Each row was made from one small tree. Brackets hold a mark, then the marks that hang from it, in alphabetical order. Every link used is in the known rows. Write each row's tree.
In the rows, zero is written as 128.
Known rows:
[D [N C H]]: [123  98  54  86 112  89  69 120 130 118 173  86 134 156 155 110  98 165
 165]
[V [X [D [N C H]] M]]: [125 150 142 114  74 129 151 123 130 114 153 108 143 144 155 136  72 150
 123]
[V [X [D [N C]] M]]: [127 184 143  96  82 128 144 136 143 112 166 115 137 138 151 141  97 149
 122]
[Z [X [D [N H]] M V]]: [134 141 125  98 127 158 160 122 142 103 113 119 123 123 148 111 107 151
  91]
[M [X [D [N C H]] V]]: [146  85 112  63  85 132  99 129 128 119 149 105 117 126 157 122 105 150
 119]
[C N]: [131 178  43  68 152 118  40 134 168 117 187 118 119 159 158 161 152 152
 117]
[N C [D [X M]] H]: [141  79  83 128  56 113 139 123 104 120 139  72 139 153 151 140  74 163
 120]
[D [N C] [X M V]]: [131 122  47  86  90 142 112 140 124 107 160  99 117 118 148 112 103 164
 149]
[D [N C H] [X M V]]: [129  80  46 108  81 142 123 124 109 109 148  92 123 125 152 108  69 166
 150]
[X [D [N C H]] V]: [131  80 126  66 128 142  83 126 117 114 137  96 128 119 150 125 110 157
 118]
[M [X [D [N H]] V]]: [146 116 117  63 110 137  91 126 141 116 157 120 114 122 148 124 118 148
 115]
[N D]: [141 154  90  78 141  94  70 137 150 120 183  97 135 148 140 154 152 155
 108]
[V [X D]]: [143 189 142  77  96 110  75 130 163 116 188 133 142 135 147 166 112 144
 105]
[Z [X [D N] M V]]: [136 176 127  82 134 158 154 135 154 102 125 125 118 117 144 113 132 149
  88]
[M [X D V]]: [155 130 118  57 114 134  89 139 152 118 167 132 113 120 150 161 139 142
  90]
[D N X]: [136 188  57  62 107 102  37 131 160 107 197 113 122 133 130  99 124 167
 170]
[C [N [D X]]]: [144 183  66  64 105 122  40 136 156 115 176  99 123 148 141 142 149 154
 111]

Which tree is each row?
[129 119  52 107 111 149 113 119 124 105 158 110 120 121 139 111  85 164
 147] | [D [N H] [X M V]]
[138  65  81 101  93  88  92 122 115 126 157  69 145 161 156 146 100 159
 116] | [N C D H]
[142 137  54 103 116 146 110 135 141 109 171 125 119 118 144 157 111 157
 116] | [D [X M V]]
[130 160  54  86 123 147 104 136 141 103 171 118 114 114 136 114 118 162
 144] | [D N [X M V]]
[145  47  74 120  63 135 139 124  96 118 132  73 134 133 153 144  75 159
 106] | [N C [D [X M V]] H]
[134 107  50  83  64  98  57 118 127 113 174  87 131 144 146  92  77 170
 179] | [D [N C H] X]
[148 119 113  46  94 130  89 142 140 116 159 111 111 120 154 124 132 148
 115] | [M [X [D [N C]] V]]
[134 197 148 107 102 134 141 133 156 114 175 136 138 138 149 177 105 143
  97] | [V [X D M]]
[142 160  63  85 116 159  95 140 142 111 155 104 115 133 146 154 144 152
  90] | [C [N [D [X M V]]]]
[124  86 132 101 137 164 156 129 109 111 118  99 122 123 154 136 103 156
 105] | [X [D [N C H]] M V]
[143  88  81 120 100 143 130 120 113 114 144  94 130 128 140 149  90 157
 101] | [N [D [X M V]] H]
[154 129  76  68 104 123  57 136 139 113 174 101 128 117 134 144 135 157
 106] | [N [D [X V]]]
[149  73  77 100  51  96  79 120 112 121 155  69 142 150 147 130  81 163
 130] | [N C [D X] H]
[140 120  61 106 109 160 105 123 124 114 142  96 120 141 150 150 109 153
  93] | [C [N [D [X M V]] H]]
[124 159 141  80 174 170 140 141 137 106 141 123 115 112 140 142 145 153
 101] | [X [D N] M V]
[138  73  39  78  73 122  55 120 118 110 164  89 127 122 148  99  76 166
 160] | [D [N C H] [X V]]
[133 174 143  83  92 113  76 117 149 113 178 121 142 137 143 130  91 149
 129] | [V [X [D [N H]]]]
